Each row was made from one walk, in order. Every step used is in the known rows, and no mark comes twice. Write each row's walk.
(in the rows, 128 means zero)
Known rows
kigaf reti tunor noro: [159 141 101 128 107  88 133 156  66 160 156 103  47 132 108 171 137  88
  43 170 134 146 123 155 102 120  79  87 122 124 137 137 182 130 134 156
 136 139 137 179 142 148  89 138 119 141 111 127 129 125 124 152 108 155
 112 161 118 149  70 115  95 124]
noro rupar: [173 147 119 132 116 133  90 115 110 111 132 123 109 153  86 135 105 142
  69 156 110 181 165 126 127 125 115  64 149 149 166 160 149 146 150 121
 122 116 131 133 135 113 130 156 109 153 114 126 151 178 118 117 133 138
 123 159 147 137 114 100 103 130]
rupar nanet kigaf reti tunor: [176 173 100 106  85 108 145 156  46 139 129 107  69  91  84 161 112  91
  62 187 125 174 128 157 112 146 114  89 128 144 143 157 189 109 130 160
 145 120 153 152 141 157 124 156 139 167 105 107 169 147 146 126 105 173
 129 178 137 122  97 119  73 133]
nanet kigaf reti tunor: [170 175 126 101  86 120 132 161  50 136 112 106  61 113  88 146 111  96
  48 186 130 179 134 127 118 134 111  89 126 126 142 149 171 116 135 156
 143 110 143 158 128 145 115 165 131 163 106 112 148 120 137 127  99 156
 127 174 137 145  78 125  97 126]
nanet rupar noro: [186 120  98 122 107 148 101 124 140 100 126  92 108 147  73 129 117 160
  90 172  82 162 172 141  91 117 111  46 139 172 144 156 130 144 123 143
 131 107 149 116 140 137 131 168 127 180 113  95 154 155 119 103 143 165
 109 142 146 103 118  67 119 145]
noro rupar nanet kigaf: [186 168 102 107  99 119  99 108  90 120 124 130 110 103  74 157  76 140
  60 170 104 197 158 150 134 145 125  77 170 159 164 180 153 116 142 140
 122 104 144 132 157 131 139 173 141 161 118 105 192 169 127 115 130 167
 130 181 153 115 118 111  88 170]
nuge tunor noro rupar: [162 133  95 146 139  96  85 110 106 119 154 129 110 136  99 181  96 150
  38 162 121 188 157 136 160 102  77  55 166 151 135 159 178 139 143 135
 114 123 117 178 136 119 129 162 121 156 115 117 160 172 120 147 121 148
 141 149 124 141  81 112 122 139]
nanet rupar: [176 145  97 120 119 135 109 134 118 101 143  93 127 156  88 126 112 124
  75 178 109 158 191 139 105 119 123  64 125 126 168 151 143 145 143 145
 130 122 132 121 136 116 126 172 119 171 131 105 153 154 111 103 156 144
 111 141 157 109  99  84 113 136]
rupar reti kigaf nanet: [166 123 149 118  84 135 119 114 108 111 120 105 133 160 109 132 129 119
  90 188  91 192 160 103  78 108  88 121 118 126 174 171 143 102 178 163
 122 110  94 134 170 136 137 142 104 159 104  90 182 159 115 107 112 116
  99 190 136 139  99  95  81 114]
tunor noro: [147 135 112 131 119  83  95 128 110 122 147 112  93 136 104 137 114 127
  61 156 127 158 159 151 111 113  93  77 119 124 140 139 172 133 138 151
 126 116 129 153 146 123 114 146 110 143 129 136 158 129 116 135 123 163
 108 138 133 121  82 106 118 143]
kigaf reti rupar: [159 155 107 136  77 123 129 175  82 147 121  76  93 107  78 133 105 101
  66 154 136 161 161 124 110 129 134  77 140 112 172 153 158 129 143 149
 135 129 139 135 138 137 103 155  96 156 105  94 148 143 152 107 115 143
 122 162 146 116  99  88  86 116]
reti kigaf: [165 148 147 113 104 128 112 118 115 104 118 114 120 131  80 111 100 140
  72 184 101 174 181 120 113 114 112  87 114 116 162 155 150 117 157 160
 124 111 108 125 145 129 123 156 121 155 125 104 155 147 123  98 101 135
 104 150 141 129  90 114 102 114]
kigaf nanet rupar kosu: [177 119  93 144  95 131 100 109 122  95 111 112 142 166 100 129 120 113
  75 185  97 150 172 138 114  84 142  81 119 121 181 141 117 121 156 131
 139 108 137 120 168 116 139 145 104 202  96 107 184 157 115 126 180 108
 109 138 162 111 108  62  94 128]
rupar nanet: [166 143 101 130 101 114 123 117 108 100 141 113 119 122  90 122 100 125
  85 150 119 171 164 154 113 132 111  79 131 142 150 154 181 128 130 151
 143 118 127 114 161 121 131 140 118 158 125 139 182 168 136 115 135 166
 105 142 142 102 115  97  99 117]
reti kigaf nanet rupar kosu: [173 133 112 129  82 135 107 102 122 106 105 118 152 147  89 120 115 120
  64 203  81 159 169 132 108  73 131  87 116 115 189 158 105  97 164 146
 123 111 130 135 170 129 134 156 120 211  97  76 183 154 115 111 147  89
 106 151 165 125 101  75  84 139]
noro tunor: [141 151 128 134 111 116 115 133 101 108 138 114  89 132  91 130 111 120
  65 149 105 165 169 119 143 143 120  53 132 133 149 143 172 130 141 159
 144 139 113 125 150 132 139 143 150 150 113 127 150 143 113 102 103 137
 116 135 132 132  84 104  98 105]
reti kigaf nanet rupar: [176 126 115 124  95 132 110 118 105 114 127  99 165 171  91 119 130 125
  76 202  85 175 176 121  87  89 116  78 111 114 187 174 110 109 181 171
 121 126 130 141 164 149 138 170 128 195 103  69 170 150 110 108 146 116
  89 171 158 133  98  72  85 140]
reti rupar noro tunor nuge: [158 141 124 137  89  90 115 148 104 126 126 120  46 104  66 144  79 156
  57 147 114 180 156 135 136 117 122  45 147 170 162 140 157 126 115 144
 139 140 160 114 161 165 145 143 174 168  97  93 147 148 170 105  76 154
 116 166 151 138 110  81  73 122]
kosu rupar nanet kigaf: [175 149 111 123 121  97 115 114  76  91 124 110 122 108  78 117  68 133
  66 184 113 183 174 150 115 126 131 102 128 148 154 128 155 115 137 162
 139  88 134 137 164 140 137 173 143 192 124 112 192 148 134 109 122 173
 108 141 152  69 114 128 110 157]
kigaf nanet rupar reti: [180 124  94 137  96 148 119 130 107 102 150  92 129 188 103 151 133 101
 106 186  93 164 169 127  78 110 100  96 116 139 183 169 134 127 167 153
 127 121 113 129 158 135 135 146 103 172  98  90 188 172 114 112 163 129
 105 177 151 126 113  67  90 142]
kosu rupar reti: [170 123 120 149 129 112 120 119  95  84 144  94 108 159 105 125 100 129
  87 170 102 164 184 111 106 121  90 120 124 144 163 128 159 145 150 145
 133  91 102 134 160 109 110 148  98 170 120 111 164 165 127 102 129 145
 109 131 136  84 111 133 118 137]
reti rupar kosu: [150 145 111 133  92  93 106 141 120 129  82 108  99  98  77 116  93 127
  57 167 133 146 187 147 132  92 151  91 140 127 195 132 151 113 127 123
 148  98 144 111 159 106 123 133  87 172 123 120 174 157 146  99 143 129
 135 135 156  91 114  81 103 121]
nuge tunor noro rupar kosu: [151 134  92 144 129  89  85  99 126 118 127 141 111 120 107 185  82 151
  27 168 113 170 159 152 183  87 101  64 172 153 137 146 173 128 115 118
 118 115 122 168 154 100 129 149 108 171 103 137 160 179 130 142 130 129
 159 127 134 126  82 118 116 140]
noro rupar reti tunor nuge: [185 158 116 130 120 106 112 113  77 114 167 156  55 151  99 177  98 121
  68 165 126 185 155 138 113 111  90 103 163 156 179 158 136 149 130 111
 123 120 121 145 147 111 125 139 119 148 118 109 149 187 150 128 113 145
 121 197 143 164 116 128  66 137]
reti kigaf nanet: [166 132 150 125  85 121 108 113  97 110 110 114 143 155  92 112 121 127
  70 190 101 182 166 110 100  98 119  93 115 114 171 158 137 100 178 159
 129 123 116 133 158 136 136 151 122 184  98  94 172 149 119 118 117 128
  86 173 144 151  91  94  88 114]
rupar nanet kigaf reti: [169 176  97 114  74 125 132 160  75 121 128  95  98  86  86 150  85  96
  65 159 117 188 132 152 117 145 118  94 136 138 134 159 181 107 120 167
 128 109 138 158 154 146 127 169 128 161 104 110 168 132 148 114 106 158
 118 171 146 116  98 114  83 150]
kigaf reti tunor noro rupar nanet: [168 141  70 136  96  82 140 119  56 176 165 121  53 110 101 190 123  88
  31 160 125 160 113 190 114 142  74  68 168 155 155 176 171 122 134 141
 120 153 157 175 149 146  94 140 131 144  90 111 148 174 130 159 120 158
 124 194 133 144 103  97  58 146]
kigaf reti tunor: [167 152 114 120  96 124 142 150  62 135 139  91  63 131 107 142 138  93
  60 174 137 157 139 137 115 129 103  82 121 123 146 142 175 139 136 141
 140 126 133 154 128 136 100 143 119 157  95 123 127 139 131 128 112 150
 116 155 127 144  88 113  96  99]
kosu rupar: [167 126 130 139 135 118 104 118  90  90 131  96 116 144  89 106  95 133
  68 165 118 155 183 122 107 114 123  96 126 127 158 115 152 147 143 142
 134 100 114 144 146 117 113 158 119 179 125 124 156 150 125 113 129 147
  95 113 142  83 101 121 121 121]
nuge tunor: [157 144 119 135 138 130 110 133 118  90 137  97 124 133  93 144  96 152
  71 173 127 184 184 110 150 113 111  75 124 138 120 140 184 145 124 149
 137 108  92 145 136 115 141 154 112 169 114 128 159 164 137 116 116 149
 128 133 121 124  81 108 133 106]
reti rupar nanet: [168 147  95 123 100  84 130 134  95 143 126  84 113  99  66 120  96 126
  74 161 126 160 182 162 106 135 131  83 141 140 198 160 179 115 138 138
 142 121 145 104 160 131 129 134 115 158 131 104 192 178 159 103 145 173
 120 163 153  92 126  70  87 122]

Write each row's walk
[185 107 124 107  81 153 100 105 122 100 118  98 135 161  75 117 124 153
  76 201  68 183 157 122  78  97  99  57 111 150 166 177 106 104 166 160
 113 119 138 127 158 161 139 177 150 197  91  54 169 159 119 111 138 133
  93 171 157 133 108  59  88 144] => reti kigaf nanet rupar noro
[172 130  98 131  98 135 107 132 117  95 162 123  69 136  67 154  88 147
  77 156 100 182 152 135 138 104 112  28 139 177 139 143 144 137 100 152
 125 131 144 126 151 162 149 158 187 182 101  87 137 145 150 107  93 148
 104 155 143 142  98  90  83 145] => nanet rupar noro tunor nuge
[187 178  87 102  78 119 141 134  44 150 140 120  70  94  79 173  99 105
  43 179 117 181 130 158 124 148 111  79 167 156 162 172 168 115 137 141
 129 120 164 155 144 144 119 169 148 160  99 100 169 169 137 133 115 159
 143 201 129 139 107 106  56 151] => noro rupar nanet kigaf reti tunor
[158 102 133 141 108 120 110 107 108  92 130  93  83 135  77 116  93 151
  60 164  83 163 153 125 128 125 100  44 130 178 140 126 163 139 136 156
 142 115 131 133 155 156 133 156 177 183  93 109 141 150 125 102  94 153
 114 114 128  97 101 108 107 128] => kosu rupar noro tunor
[187 128  94 126 102 127 132 124  78 117 155 101  97 192 113 152 162  94
  92 214 103 154 168 140  73 118  93  92 111 140 196 170 128 129 174 148
 138 128 123 125 157 135 127 139 116 173 103  89 181 179 104 126 165 142
 106 186 149 132 115  75  82 130] => kigaf nanet rupar reti tunor
[150 154 129 148 118 100 105 139  97  99 155 139  83 124  81 145  80 123
  63 136 123 176 161 130 158 114 121  77 129 131 138 132 171 142 121 151
 144 132 118 143 154 135 138 143 158 162 109 124 144 130 155 118  75 136
 102 158 138 149  78 132  84 119] => noro tunor nuge
[178 144  95 130 106 118 113  94 103 123 142 130 120 119  77 139  93 134
  73 146 111 176 164 156 129 143 109  70 153 162 175 168 162 133 137 132
 125 126 136 123 157 116 137 145 117 148 112 126 168 197 126 115 141 159
 124 164 151 115 124  91  88 150] => noro rupar nanet
[163 174 106 112  91  80 124 149  87 137 104  89 106  78  57 137  70 131
  64 178 124 176 177 154 104 134 139  88 146 150 193 166 170  99 134 145
 136 107 159 117 164 150 137 164 135 168 139  97 210 155 150  99 125 173
 129 175 155  90 117  84  93 151] => reti rupar nanet kigaf
[155 140 115 118 113  80 125 130  89 136 164 113  51 156 124 179 142 114
  69 178 122 149 149 155  92 114  55 110 131 141 158 145 176 133 142 142
 128 131 112 151 153 124 108 129 110 134 130 124 158 155 110 146 122 171
 117 168 122 131  93 111  96 133] => rupar reti tunor noro
[181 125  97 144 106 134 102 128 103 107 138 103 148 183  90 121 135 111
  80 185 102 166 176 132  93 102 132  73 110 124 179 156 127 131 165 151
 138 123 134 128 150 131 138 154 116 189  97  94 175 156 109 126 163 132
 100 158 155 128 106  57 102 146] => kigaf nanet rupar
[176  94 132 134 118 136  94 107 113  87 120  93  98 148  82 105  98 161
  73 171 101 164 163 118 102 120 103  77 127 168 137 116 148 145 128 142
 135  87 125 128 148 129 122 159 130 185 105 115 143 159 127 110 122 170
 100 112 140  86 115 101 125 134] => kosu rupar noro
[157 153 142 101  97 126 122 120 111 102 128 108 110 139 101 131 107 130
  92 192  91 178 174 113  93 115  77 120 129 140 162 170 155 118 159 162
 122 101  92 132 163 124 126 151 104 144 131  89 170 153 130  97 102 133
 104 165 139 125  93 123 100 122] => rupar reti kigaf
[166 171 121 115  82 145 115 174  78 111 115  95  93 112  92 140  90 109
  60 161 117 191 142 117 119 133 124  96 129 127 120 155 166 112 139 168
 129 105 136 161 129 138 118 180 119 155 108 112 153 115 146 111 107 150
 132 163 141 134  79 116 103 138] => nanet kigaf reti
[160 168 111 120  78 109 130 182  65 150 102  70  90  94  69 141  84 108
  51 176 128 185 158 116 113 123 137  90 150 118 172 156 159 114 149 156
 129 114 155 151 138 149 116 182 117 161 113  79 170 118 159 105 111 149
 138 175 151 127  90  98  95 148] => nanet kigaf reti rupar
[154 135 116 142  65 109 124 174  86 144 136 108  41  91  72 163  78 124
  54 139 118 188 124 129 146 118 113  49 159 166 141 142 167 129 113 150
 134 148 149 143 156 186 128 151 166 165  75  83 131 131 195 117  57 141
 121 173 134 150  92  93  58 120] => kigaf reti rupar noro tunor nuge
[178 150  97 133 101 115 131 143  53 107 132  89 111  95  86 134  70 102
  61 172 112 180 140 140 119 130 115 101 141 141 133 136 172 113 130 170
 124  94 129 167 152 152 122 173 136 187  99 101 174 137 154 116 109 159
 109 142 147  89  95 132  86 162] => kosu rupar nanet kigaf reti
[170 151 117 107  62 125 117 178  86 147  92  77  64  86  68 144  86 135
  54 175 116 193 128 127 101 124 124  69 149 165 155 154 157 109 124 150
 123  99 165 141 147 168 122 187 138 164 100  74 153 133 169 104  95 167
 138 174 142 120 107  80 100 149] => nanet kigaf reti rupar noro
[162 132  81 145 134  87 103 100 102 127 170 128 114 114  96 196  86 147
  41 166 126 191 156 167 153 123  83  51 169 174 140 167 190 124 118 143
 118 128 123 162 157 128 146 152 129 162 110 117 181 192 125 145 122 168
 132 154 128 124  93 109 102 148] => nuge tunor noro rupar nanet
[155 130 136 137  95 120 103 131 116  93 143 140  60 116  78 142  82 146
  70 135 108 186 144 132 147 116 110  51 131 174 111 139 167 135 105 146
 139 128 130 125 158 157 144 148 177 157  98 113 134 141 163 115  57 148
 103 147 133 143  89 110  85 119] => rupar noro tunor nuge
[166 151  85 129  79 102 155 164  80 153 130  65  94  82  81 134  99  88
  75 148 137 167 156 152 107 139 121  82 145 137 178 160 183 124 128 157
 132 131 145 134 160 148 107 135 107 158  97  97 173 150 166 107 127 159
 121 176 147 103 101  73  69 119] => kigaf reti rupar nanet
[159 132 102 133 112 103  93 110 111 129 161 125  85 149 111 181 113 127
  69 157  95 172 153 146 111 117  66  87 160 160 166 168 159 133 156 137
 103 125 123 155 159 119 121 149 101 123 126 109 153 170 110 126 132 156
 137 176 141 131 104 105  99 167] => tunor noro rupar reti
[187 158 107 114 112  99 143 139  26 121 131  90  73  92  86 149  92  98
  46 195 131 166 124 158 116 139 115 105 134 146 156 132 172 123 131 162
 137 106 148 168 146 155 102 163 152 196  95  97 173 142 141 122 108 159
 109 156 142  98 103 128  75 143] => kosu rupar nanet kigaf reti tunor
[165 137 125 114 105  93  99 101 107 134 145 127 106 142 106 176 107 137
  59 178  83 188 150 136  99 107  56  90 164 145 171 183 137 122 167 142
  83 124 105 160 160 136 110 165 106 130 129  78 160 169 109 114 111 139
 123 194 143 140  85 118  79 162] => tunor noro rupar reti kigaf
[179 106 101 146  89 136 110 126 112  99 158 133  96 164  80 153 107 135
  62 164  93 183 135 137 119 100 114  38 122 172 143 152 124 127 136 153
 130 144 156 136 167 175 159 151 191 202  76  83 153 147 147 120  98 134
  85 170 149 151 107  68  72 144] => kigaf nanet rupar noro tunor nuge
[177 158 113  93 104 137 135 120 113  97 143  86 125 155 102 138 109 126
  97 204  74 175 187 127  89 117  85  95 123 128 185 182 136 124 165 163
 114 113 104 130 151 132 128 169 116 161 124  73 184 155 115  84 140 135
 113 179 150 116  97 100  92 144] => nanet rupar reti kigaf
[178 129 137 131  85 140 105  94  93 119 128 130 141 176 104 143 121 126
  72 182  76 197 153 106  95 114  80 105 141 144 192 183 122 106 194 139
 105 114 112 139 172 132 128 153 110 161  93  71 178 192 114 110 121 110
 101 207 147 161 111  98  67 135] => noro rupar reti kigaf nanet
[170 132 143 117 118 121 130 106  93  89 126  87 128 147 103 113  92 133
  85 193  88 180 186 104  92 106  79 135 129 135 175 143 141 128 167 165
 118  95  80 140 161 128 114 158 108 170 123  83 168 158 126  86 107 136
  93 148 140  99  97 141  91 128] => kosu rupar reti kigaf
[169 134  82 137 116  82 101  96 105 145 160 135 102 115  95 168 102 129
  54 141 115 171 145 181 124 129  88  67 163 158 160 164 168 124 148 139
 114 131 150 147 159 127 132 145 124 142 120 127 170 180 108 143 137 164
 113 162 141 125 111  97  83 161] => tunor noro rupar nanet
[157 114 113 112  75 146 117 110 114 112 122 101 119 158  80 134 127 141
  62 198  51 185 147 126 102 109  99  35 126 157 166 181 125  99 168 165
 125 142 139 125 169 186 158 170 195 202  70  45 165 155 106  98 105 122
  99 173 144 138  97  62  69 132] => reti kigaf nanet rupar noro tunor
[157 159 113 118  92  84 124 167  51 152 135 109  45 121 104 181 119  97
  32 193 129 167 118 158 113 119  91  90 132 134 128 147 168 111 135 156
 126 122 156 187 132 155 100 169 136 155 106 114 152 106 133 157  95 166
 127 176 122 145  69 131 100 153] => nanet kigaf reti tunor noro
[171 154 119 133  96 109 133 162  61 127 162 131  53 126  98 154 105  96
  62 164 152 169 131 137 128 102 112  96 124 118 135 123 158 139 117 144
 139 120 128 167 126 138 107 141 120 160 102 119 125 132 172 137  87 145
 101 170 139 169  85 126  69 116] => kigaf reti tunor nuge
[177 109 148 140 100 128 111 104  86 100 133  97 136 178 108 117 114 125
  79 200  80 182 164 105  84  97  90 128 112 124 185 152 134 106 191 159
 122  99  91 147 178 137 130 153 116 187 102  74 179 164 122 107 114 111
  87 160 143 112  97 117  80 129] => kosu rupar reti kigaf nanet
